Known rows, with every step that occurs:
F/H: [  6.9  -7.7  -7.0 -21.5  -3.1  -2.9  -2.8   7.4  21.4  -3.2   3.1   1.3
  -3.7  10.1 -28.6  12.1   5.9  -2.6 -11.4  -2.2  -6.3   1.3  -2.9   1.4]
T/H/Q/Z: [-11.6  -6.0  28.5 -18.5 -21.1  36.4  -8.5  -1.4  -6.2  -9.5  -4.7   5.3
 -17.4 -29.8  -2.9  26.0 -10.1  -2.9 -15.2 -46.0  24.1   4.3  -0.3  -4.3]
J/B: [  5.8 -14.2  -2.3  -8.9  15.2   2.6  -0.9  10.4  -6.7  -1.7   1.8  -0.9
  -5.5  -5.5 -11.2  -3.3  -7.9  16.2   1.6  -5.4  -4.1  -3.0   2.6   8.1]
M/H/Q/Z/T/J: [-21.6  -9.4  14.1 -28.8 -21.1  27.3 -10.9  13.1 -28.2  -9.8 -21.2  14.1
 -52.6 -28.6 -23.4  16.3 -18.9  27.7  -0.4 -46.6  35.7 -10.0   5.9 -32.7]
F/H/Q/Z/T/J: [ -4.3 -13.9  11.7 -38.6 -24.1  14.7 -14.3   3.9  -4.5  -7.0 -12.0  11.4
 -34.8 -20.2 -40.3  19.3  -8.7  17.1 -15.9 -44.6  20.4  -1.3   1.0 -15.2]
Z/T/J: [ -1.5 -10.7   4.2  -9.7 -22.3 -11.0  -2.6  11.5 -24.5   9.1 -10.6  -0.9
 -11.1   3.4  -7.2 -12.3  -3.4  21.4   8.8 -13.0  -6.6  -1.5   4.2 -15.3]
Z/Q/H/T: [-13.2  -5.4  25.4 -32.3 -20.2  -2.4  -2.6  15.7 -14.8   9.4  11.4 -25.6
  -5.3 -21.7 -20.4  20.2   8.3  29.2   8.6 -21.7  22.9 -10.4 -13.7  -8.1]
T/Z/Q/H: [-10.2  -5.8   5.7 -23.2 -42.7   3.2  -3.4  -0.6 -11.9   1.4   0.8   9.4
 -17.2 -29.9  -8.6  30.6   6.0  29.3   0.8 -20.1  25.8  -4.5 -16.0  -2.1]
F/H/Q/Z/T/J/B: [  1.6 -27.2  11.6 -47.7  -9.5  16.5 -14.0  17.3 -12.2  -8.5 -12.2  11.6
 -41.4 -26.2 -51.4  14.4 -16.9  33.9 -15.1 -50.1  17.3  -4.0   3.6  -7.2]
R/F/H/T/Z/Q: [  4.4 -23.5   2.8 -25.5 -27.7 -15.9  -2.6  13.5 -12.8   6.8 -15.7  -9.9
 -26.6 -10.4 -41.2  23.6  29.3  14.1  -4.4 -30.2 -19.0 -24.3  -7.1 -24.7]
Q/Z/T/J: [ -5.8  -8.4   8.5  -8.7 -19.4   2.3  -1.9  -8.6 -29.2   1.4  -6.0   0.1
 -22.6  -9.6 -11.4  -6.7 -11.1  15.4  -4.9 -29.2  11.1  -0.7   4.6  -9.7]
H/T: [ -1.9  -7.2  10.5 -12.9  -0.1  -4.9   0.0  13.1  -9.3   2.0  -1.8 -20.0
   5.8  -3.4  -5.6   0.3   7.7  -3.2   9.0  -7.8 -11.5  -1.2   1.3  -9.1]
R/F/H/Q/Z: [ -5.1  -6.0  11.1 -19.6   8.9  18.7  -6.9 -13.8  -2.2  -8.6 -11.7   9.6
 -39.6 -19.1 -38.9  30.0   3.2  -3.9 -31.0 -45.3  18.1 -17.1  -1.0 -10.9]
F/R: [ -1.2   0.2   3.3  -5.8  -8.3   2.6  -4.0  -6.6  -3.4  -4.4  -5.0   8.2
  -8.0   7.0 -28.2  18.3  -6.6   4.2 -11.0   6.2 -14.1   5.1  -0.2  -5.3]
F/H/Q/Z/T/J/S: [ -5.3 -11.5  10.4 -45.5 -24.9  20.1  10.7  -1.9 -15.0   2.1 -22.6  30.1
 -39.1 -13.6 -52.8  15.5 -29.5  43.3 -21.3 -45.8  30.0  10.5  11.1 -24.8]
M/H/F: [ -8.5   3.5 -11.3 -13.3  11.2   9.7  18.3   8.7 -26.9   3.3  -4.8  -3.1
 -42.1  -4.3  -1.5   5.1   9.9   0.1  -2.3   9.3   9.1 -20.8 -16.8 -30.8]
H/F/R: [ -0.2   7.1  -2.9  -7.3   3.2   2.6  15.9 -13.8 -25.8   3.3  -5.2   1.8
 -29.4   0.5 -18.6  15.0   7.5  -2.2 -19.6  18.8 -13.5  -6.3 -18.3 -19.6]
F/H/Q: [  1.2  -4.9   4.6 -29.2  -5.1  12.4 -11.4  13.7  25.0  -8.1  -5.1  10.6
 -12.6  -9.5 -28.0  25.6   2.7   2.1 -11.4 -15.7   9.6   0.6  -4.0  -5.2]
Q/H/T/J/M: [-24.3  -2.3  20.5 -17.3 -27.8 -12.9   3.4  11.0 -48.7  15.4   4.2 -13.3
 -17.4 -14.4 -11.2  35.8 -13.1  22.0   6.6 -18.2  18.9  16.0 -10.6 -36.3]
Q/Z/T/J/S: [ -6.9  -4.6   5.1 -15.1 -18.3   6.9  21.8 -14.8 -40.1  10.7 -15.7  19.7
 -26.2  -3.8 -25.9 -11.1 -31.7  39.9  -9.5 -30.0  18.9   9.5  14.7 -20.6]
R/F/H/Q/Z/T/J: [ -5.4 -16.2  15.0 -28.8 -13.3   8.6 -10.9  -3.9 -26.5   1.9 -21.1  10.3
 -49.3 -16.0 -45.4  18.7   1.5  18.1 -22.0 -57.8  12.5 -18.9   2.3 -26.0]
T/Z: [  0.0  -8.7 -10.2  -4.6 -21.3   0.8   0.3  -1.6  -5.7  -5.1 -13.1  14.5
  -6.2 -11.9   6.9  11.6   6.9  -2.0  -0.8  -5.8  -7.4   4.5  -1.6  -3.4]
Z/T: [  4.3  -9.0   6.1 -14.9  -2.3  -5.2   0.4   1.6   2.1   4.9 -11.0  -9.1
  -2.3   3.0 -11.1 -16.3   4.1   6.0   2.4 -10.6  -8.8  -5.9   8.1  -7.8]
F/H/T: [  4.3 -15.6   4.2 -34.0  -4.6  -8.3  -1.9  21.4  12.5  -0.6   1.4 -20.0
   3.1   6.2 -33.0  11.4  15.5  -4.9  -1.7  -9.8 -16.8  -0.8  -1.9  -9.1]
M/H/Q: [-14.3  -1.5   5.7 -18.4  -2.0  25.3  -8.8  20.6   0.5  -9.9 -15.4  12.9
 -30.9 -17.6 -11.0  22.9  -8.1  12.2   2.9 -16.9  25.1  -8.2   1.5 -22.5]

Rows:
[ -8.9 -12.7   6.5  -6.1 -12.8 -26.1   3.1  11.2 -40.5  18.6 -10.0 -11.7
 -32.2   8.6 -37.6  29.0   3.0  10.9  -6.0 -22.4 -15.0  -4.2  -2.9 -48.5]	R/F/H/T/J/M
[  0.4 -15.6  17.5 -34.8   5.6  15.0  -7.9 -12.5  -0.8  -4.4 -21.6   1.5
 -42.0 -17.2 -49.6  12.9   7.6   1.2 -28.7 -54.8  10.3 -22.4   6.2 -19.0]	R/F/H/Q/Z/T
[-12.9 -20.4  20.9 -36.1 -26.8  -6.1  -8.1  35.2 -47.3  12.6  13.8 -16.1
 -17.6 -27.4 -27.4  19.8  -8.6  61.8  19.1 -28.3  20.6 -11.4 -14.1  -5.9]	Z/Q/H/T/J/B
[  3.8 -27.6  -5.2 -27.7 -14.4 -13.9   1.0  11.0 -16.7   1.6 -21.1  -8.1
 -16.5  -0.1 -31.1  22.0  31.8  -6.3  -9.2 -27.8 -34.5 -12.0  -0.5 -24.2]	R/F/H/T/Z
[ -2.5 -16.1   0.7 -18.0 -22.3  -4.5   0.5  11.6 -15.8  -3.3 -15.6  -6.4
   1.3 -14.5   1.3  11.0  16.4  -3.1   8.0 -13.1 -18.0   4.1   0.1 -13.5]	H/T/Z
[ -0.3  -7.5   1.7 -15.7 -20.1  -6.0  21.4   4.2 -35.8  19.4 -19.6  18.7
 -13.3  10.9 -19.3 -16.4 -22.9  46.8   4.7 -13.2   2.3   8.9  14.0 -25.2]	Z/T/J/S
[  4.7 -18.9   4.7 -24.2   7.2 -14.0   0.2  13.3 -11.7   6.8  -7.6 -21.1
 -10.7  11.4 -37.9  10.4  24.6  -3.0  -7.4 -21.7 -26.8 -18.6   1.1 -19.2]	R/F/H/T
[ -9.9  11.7  11.0 -21.5  -9.0   1.3  14.7  -3.9 -28.6  14.1  14.3  -9.7
 -33.0 -25.6  -5.3  14.6  12.0  23.5  -7.0  -2.1  34.5 -20.6 -32.7 -12.4]	Z/Q/H/F
[-21.9  -7.3   6.7  -6.3 -20.2   6.9   3.1  -3.4 -35.2   0.8 -14.1   7.1
 -56.0  -9.7 -25.8  15.7 -30.6  21.3  -5.3 -33.0  28.2   1.5   6.6 -51.0]	Q/Z/T/J/M/H
[ -8.0  -4.0   7.2   3.7 -22.2 -17.0   2.0   0.5 -27.9  16.5 -12.2   1.7
 -23.8   2.0 -10.4   2.7 -18.2  21.0   3.9 -11.8   2.3   8.8   4.2 -36.9]	Z/T/J/M
[  6.5 -10.4  -5.8 -11.0   8.3  -9.1   0.2  -0.4  -2.1   5.1  -7.2   0.3
 -18.1  14.1 -33.6  10.0  16.0  -2.0 -15.7 -14.3 -14.6 -17.5  -1.6 -10.2]	R/F/H
[-20.1   1.2   1.8  -9.2  -8.7   8.1  22.6  -9.3 -58.7   9.3 -13.4   1.2
 -78.1 -17.2 -16.9  12.0 -16.6  13.3 -12.9 -19.9  28.5 -10.7 -11.7 -63.9]	Q/Z/T/J/M/H/F
[ -9.5  10.6  13.1 -26.2 -17.7   5.1  12.4 -12.4 -32.8  11.0   9.6  -2.4
 -41.4 -18.2 -33.3  34.3   6.2  27.7 -16.3   5.1  20.3 -16.3 -33.6 -15.8]	Z/Q/H/F/R
[ -1.1  -1.5   6.5 -10.2 -11.1   6.6  18.6   4.9 -28.1  13.6   1.3 -12.0
 -15.6  -2.5  12.2   3.3  15.2  -6.2  -8.5  -3.1  -8.0  -7.1 -18.7 -17.2]	T/H/F
[-20.9   4.0  10.0  -5.8  -4.1  21.5  -3.6   9.0  -2.7  -4.2 -16.8  15.6
 -42.4 -20.2 -14.7  37.0 -23.7  10.4  -2.9 -16.7  33.5   2.9   2.1 -45.4]	J/M/H/Q
[ -2.2 -16.6  29.5 -30.7 -25.1  16.7  -8.0  19.8   0.2   5.2 -19.5  -5.6
  -5.3 -12.5  -8.6   3.8   2.1  10.6   0.9 -39.3  -2.0  -1.5   7.7 -17.1]	Z/T/H/Q
[-18.7  -2.6  20.4 -33.3 -40.8  -4.3  17.9  16.2 -52.0  24.9   3.2   2.9
 -16.7 -14.3 -29.0  20.0 -20.0  69.8  10.8 -23.1  32.4   3.2  -6.0 -24.3]	Z/Q/H/T/J/S
[ -7.8   7.8   2.3 -24.7   3.6   2.3  18.1  -6.7 -32.4   9.6   8.1  -8.6
 -24.0 -16.6   2.7  14.4  14.5   1.7 -10.9   3.1  18.8  -9.2 -26.2 -12.7]	Q/H/F
[  0.0 -17.1  22.8 -22.5 -21.1  15.6  -0.2  -5.5  -7.8   0.9  -6.7 -12.5
  -8.2  -7.2 -12.8  -3.6  -1.6  -1.1 -12.6 -43.2  -2.6  -0.8   7.7  -6.5]	Q/Z/T/H
[ -0.4 -10.4  17.3 -25.4  -9.4  14.7  19.3 -11.3 -30.6   9.8  -6.3 -18.3
 -31.7 -14.4  -3.8  -8.0  11.9  -8.0 -19.7 -30.1  -0.5 -12.8 -12.3 -20.2]	Q/Z/T/H/F
[ -9.1   2.5   3.7 -30.7 -39.4   4.8  13.2 -13.1 -37.5   5.1  -5.0  11.6
 -46.1 -30.5 -27.4  44.5  13.5  26.1 -19.8  -0.1  12.5 -10.5 -34.5 -21.7]	T/Z/Q/H/F/R
[-13.7  -9.1  16.0 -34.0  -1.4  34.3  -7.8   3.4  -2.4 -13.0 -21.1   5.9
 -45.4 -28.3 -27.2  11.0 -12.4  10.3  -9.6 -45.7  32.5 -11.6  10.0 -25.6]	M/H/Q/Z/T
[ -8.9   6.4   7.3 -30.3  -4.5   5.8  15.6 -14.7 -36.1   5.8   3.4  -0.6
 -32.4  -9.4 -25.5  32.7   7.8   5.2 -22.4   9.3   4.6  -1.7 -27.1 -17.1]	Q/H/F/R
[ -1.1 -13.1  -0.9 -35.5 -23.9  -9.5  18.5  22.6 -25.5  13.7  -7.8   8.2
  -8.9  13.9 -42.2  11.2 -13.1  36.8  -0.5 -12.1  -7.9  13.9   4.2 -26.3]	F/H/T/J/S
[ -0.9 -15.9   0.4 -25.7 -12.6 -14.7  21.3  15.3 -48.4  22.1 -16.3   6.3
 -23.6  18.5 -46.3  10.3  -2.1  37.1  -6.8 -23.7 -15.8  -3.6   7.0 -37.1]	R/F/H/T/J/S
[-21.7  -4.7  13.3 -16.1 -24.0   8.4  -5.5  20.0 -26.5   6.4 -26.8  14.4
 -53.0 -16.0 -21.3  24.6 -25.1  33.8   7.2 -30.6  26.7   0.6   5.8 -60.1]	Z/T/J/M/H/Q
[ -9.1   2.0  -0.3 -25.7 -31.3   2.6  16.2  -7.5 -36.3   9.2   0.7   4.3
 -39.0 -36.4   1.1  26.1  18.2  20.9  -7.4  -7.4  26.5 -15.9 -34.1 -17.1]	T/Z/Q/H/F
[  0.2  -7.0   6.7 -19.6   6.1   5.8  -7.9   6.4   0.9   1.4 -14.2   8.5
 -27.3  -4.8 -33.4  25.0  12.1   2.3 -17.3 -26.9   1.0 -16.9  -1.7 -15.8]	R/F/H/Q
[ -5.6   2.8  -3.8  -1.4 -18.9  -0.5  21.0   1.3 -37.0  14.7  -7.9  27.0
 -11.1   8.3  -8.8   0.0 -27.8  41.5   2.1  -2.8  11.1  15.2   6.8 -17.2]	T/J/S
[ -1.1 -18.8   2.6 -18.8 -13.3 -19.8  -2.7  22.4 -37.9  12.5  -6.5 -13.4
 -18.0  11.5 -34.4  14.6  16.9  12.3  -0.7 -22.8 -25.4 -14.7  -4.5 -26.6]	R/F/H/T/J
[  6.1 -24.9  -7.0 -38.8 -25.7  -8.0  -1.6  19.8   6.3  -6.9 -12.1  -6.3
  -2.2  -4.0 -26.6  22.4  21.3  -6.9  -2.0 -15.0 -25.3   5.4  -3.5 -13.6]	F/H/T/Z
[ -6.7  -6.8  23.6 -16.9 -23.3  21.3  -9.4  18.5  -1.2   0.9  -8.1   3.6
  -4.4 -17.0   2.1  20.2  -1.8   4.6  -2.3 -28.8   6.9   4.7  -1.2  -9.7]	T/H/Q
